Each row was made from one small tree. Brackets hold a mark, then the marks that hang from it, in the order of their numbers. Every link used is in the known rows. Write each row's tree.
Known rows:
{q_497 {q_698 q_166 {q_408 q_271} q_570}}: [  1   7   5  -1   2  14 -14 -16   0  14  -5 -23  -7  -8  21   1  -4  17
 -25   3  -9]
{q_271 {q_570 {q_698 q_166}}}: [ 11  -2   9  -3  -1   1  29   1 -14  -5   9  -3   3  -6  10  -6   0 -10
  -2   7  13]
{q_725 q_497 {q_698 q_408 q_570}}: [ 14 -21   5   0   7  -2   1 -26   3   9 -10  27  14 -18 -12  -5 -10   3
  -1  19  -6]
{q_271 {q_408 q_698}}: [ 10 -21  22   8  -3  -4  39  -3   0  -7   0  -3  -3 -13  10  -7 -14  14
 -16   7 -11]
{q_271 q_570}: [  5 -14  16   3  -1  -1  34   5  -8  -9 -10   0   9  -8  11  -9   1  -4
  -2  -2   7]
{q_698 q_166 q_408}: [ -2  -7   4  -6   2   1   3 -14  -4   7   4 -10   5 -30   7   9  -2  -2
 -14   9  -7]
{q_725 q_497 {q_698 q_166 {q_408 q_271} q_570}}: [ 12 -12  -2  -4  -2  10 -16 -23   1  17  -8  25   1 -21  -4  -7  -8  -7
  -6  14 -10]
{q_408 {q_271 {q_698 q_166 q_497 q_570}}}: [  5 -16  12  -3   5  17 -15   0   9   7   2  -6  -1 -12  16  -4   0 -14
  -7  -4 -11]
{q_408 {q_698 q_570}}: [  8 -33  18   2   1   1  16  -5  -3 -10  -5 -10 -10   8   4 -10 -10  13
  -8  -1  -8]
{q_166 {q_698 q_570}}: [ 10 -32  12   6   0   4  12  -3   9 -18  -6  -6  14   4   0  10 -12  15
  -4   2  -3]
{q_698 {q_166 q_271} q_497 q_570}: [ -8 -26  12  -3  -3   7 -16 -14  16 -10   5 -10   3  -4   1  14  -2   0
 -18  -9   2]
{q_271 {q_570 q_698}}: [ 12  -8  13   4   1  -2  36   3 -14  -9   6  -1   6  -3   9  -9   2  -4
  -1   8  17]
{q_725 {q_497 {q_698 q_166 {q_408 q_271} q_570}}}: [  9   5   6  -1   4   6  -7 -13   3  11  -9   6  -2  -8   4  -5  -2   9
 -20  11  -3]
{q_570 {q_698 q_166 q_497}}: [  8 -12   9 -12   6   3  10 -10   4  -6  27  -6   9 -13  -9   4   2  -7
  -8  13   9]
{q_166 q_698}: [ 10 -24  10   3  -1   4  27   4   2 -17  -3  -1  16  -8  -5   7  -7   7
  -7   4  -5]
{q_408 {q_271 q_570 {q_698 q_166}}}: [  8   0  10   1  -2  16  10  12 -11   8  -5   1  -6 -14  27 -15   2 -24
  -3  -5  -8]
{q_408 q_271}: [ -1 -17  14   3  -6   5  21  14  -1  -5  -8  -3   6 -12   7 -15   6  -6
 -13   1  -5]
{q_408 {q_271 q_570} {q_698 q_497}}: [  7 -22  16   4  -2  18   4   0  -7  -7   0  -1 -26 -10  14 -21   5  -3
  -8 -14   8]
{q_271 q_408 {q_570 q_698}}: [ 16  -3  18  12  -1  -6  45  -1  -9  -5   8   0   6 -12  19  -5  -9   4
  -7  13  13]
{q_725 q_497 {q_698 q_166}}: [ 15 -11   3 -14  -3   4  21 -11   2   6  -5  34  16 -18 -18 -12  -8 -16
  -1  15 -12]

Which tree is each row?
[ 10  -1   8  -3  17  14 -11 -17  -5  12   8   0  -3 -33  23   8  -2 -17
   2  -2   1] : {q_271 q_570 {q_698 q_166 q_408 q_497}}
[ 14 -13   4  -3   5  -1  16 -19  -3   9  -6  32  14 -30 -16  -9  -5  -3
  -2  21  -6] : {q_725 q_497 {q_698 q_408}}
[  2 -13  20  19 -13   1  42   8 -14 -11  -5  -1 -13  -8  18  -7  -6   8
 -22  -7   3] : {q_166 {q_271 {q_408 q_698} q_570}}
[  7  -7   7   6   4   0  13  -2 -12   3  15  -9   0 -20   4  -5   6   2
 -13  19   7] : {q_570 {q_698 {q_408 q_271}}}
[ 14  -2  17   0   4   3  28  -1   3  10   5  -1  12 -24  22   3 -16  -9
 -10  10 -23] : {q_271 q_408 {q_698 q_166}}
[  6 -32  14  -9   4  10 -10 -18   9  -8   7 -11 -14  -1   1   0  -9   6
  -8  -7  -4] : {q_408 {q_698 q_166 q_497 q_570}}
[  9 -37  13   2   6   8  -5 -13  18 -20   1  -5  14  -3  -5  16  -9  14
  -5  -2   4] : {q_166 {q_698 q_497 q_570}}
[  3   5   7  -4   6   7  -6 -21   2  10  -3 -23   1  -7  15   7  -7  21
 -21   8  -9] : {q_497 {q_698 q_166 q_408 q_570}}
[ 10  -9  11   5  11   1  12 -14  -9  -4  14  -3   1 -20   8   1   4   0
  -3   8  23] : {q_271 {q_570 {q_698 q_408 q_497}}}
[  7 -26  13  -5  -2   6   7  -9  -2  -6  -1 -12 -14   6   6  -6 -12   6
 -10  -2 -11] : {q_408 {q_698 q_166 q_570}}
[  1 -27   6  -9  -5  13  -6 -21   9  -1   4   5   7 -12  -7   5  -9  -4
  -7  -4  -7] : {q_725 {q_698 {q_166 q_271} q_497 q_570}}
[  3 -32  16  18  -7   6   5  -8  15 -22   3  -4   6  -7   4  23 -14  23
 -21  -6   3] : {q_166 {q_271 q_408} {q_698 q_497 q_570}}
[ -9 -18  10  -7  -3   8   3  -5   9 -11  10  -4   5 -19  -4   9   5  -8
 -19  -7   1] : {q_698 {q_166 q_271} q_497}
[  9 -27   7  10   4   4  -3 -14   4  -9  -4  -9   9 -10   4  18 -11  19
  -7   7  -2] : {q_166 {q_698 q_408 q_570}}
[ -2 -31   8  16   0   9 -16 -15   7 -16   4  -8   1 -14  -1  26  -4  21
 -20  -6   7] : {q_166 q_271 {q_698 q_408 q_497 q_570}}
[ 13  -8  19  -3  10   7  11 -11  13   7  13   1  11 -31  17  10 -14  -9
  -9   6 -16] : {q_271 q_408 {q_698 q_166 q_497}}
[  6   1   2  -1   0   5   5  -6 -12   8  20 -11  -3 -21   7  -1   3  -6
 -15  18   4] : {q_570 {q_698 q_166 {q_408 q_271}}}
[  5  -2  10   2  -8  -2  33   3  -8  -5  19  -6   5  -9   3   3  -4  -2
 -20  14   2] : {q_570 {q_698 {q_166 {q_271 q_408}}}}
[ 17   4  16   6   3   5  29  -1  -6   9   0   2   4 -22  35   0 -15 -14
  -3   3 -11] : {q_271 q_408 q_570 {q_698 q_166}}
[ -4 -18  13   7 -13   0  11  -4   6  -5  -3 -11   4  -1  15  10 -12   6
 -23  -1  -9] : {q_698 {q_166 {q_271 q_408}} q_570}
[  1 -18  20  17 -10   3  31   1  -8 -14   1   0 -13 -12  15  -3  -5   8
 -21 -10   7] : {q_166 {q_271 {q_408 {q_698 q_497}} q_570}}
[  7 -30   8  -3   9   7 -14 -34  10   6   2   3  11 -27  -5   6  -9   9
   0   7  -4] : {q_725 {q_698 q_408 q_497 q_570}}
[  5 -24   3 -10   7  11 -22 -38   9  10   7   2   7 -28  -2  10 -11   1
  -2   5  -8] : {q_725 {q_698 q_166 q_408 q_497 q_570}}
[  2  14  12   3  -8   8  30   0  -6   1  -3 -12  -2  -6  19  -1  -6  11
 -28  -1  -5] : {q_497 {q_698 {q_166 {q_271 q_408 q_570}}}}
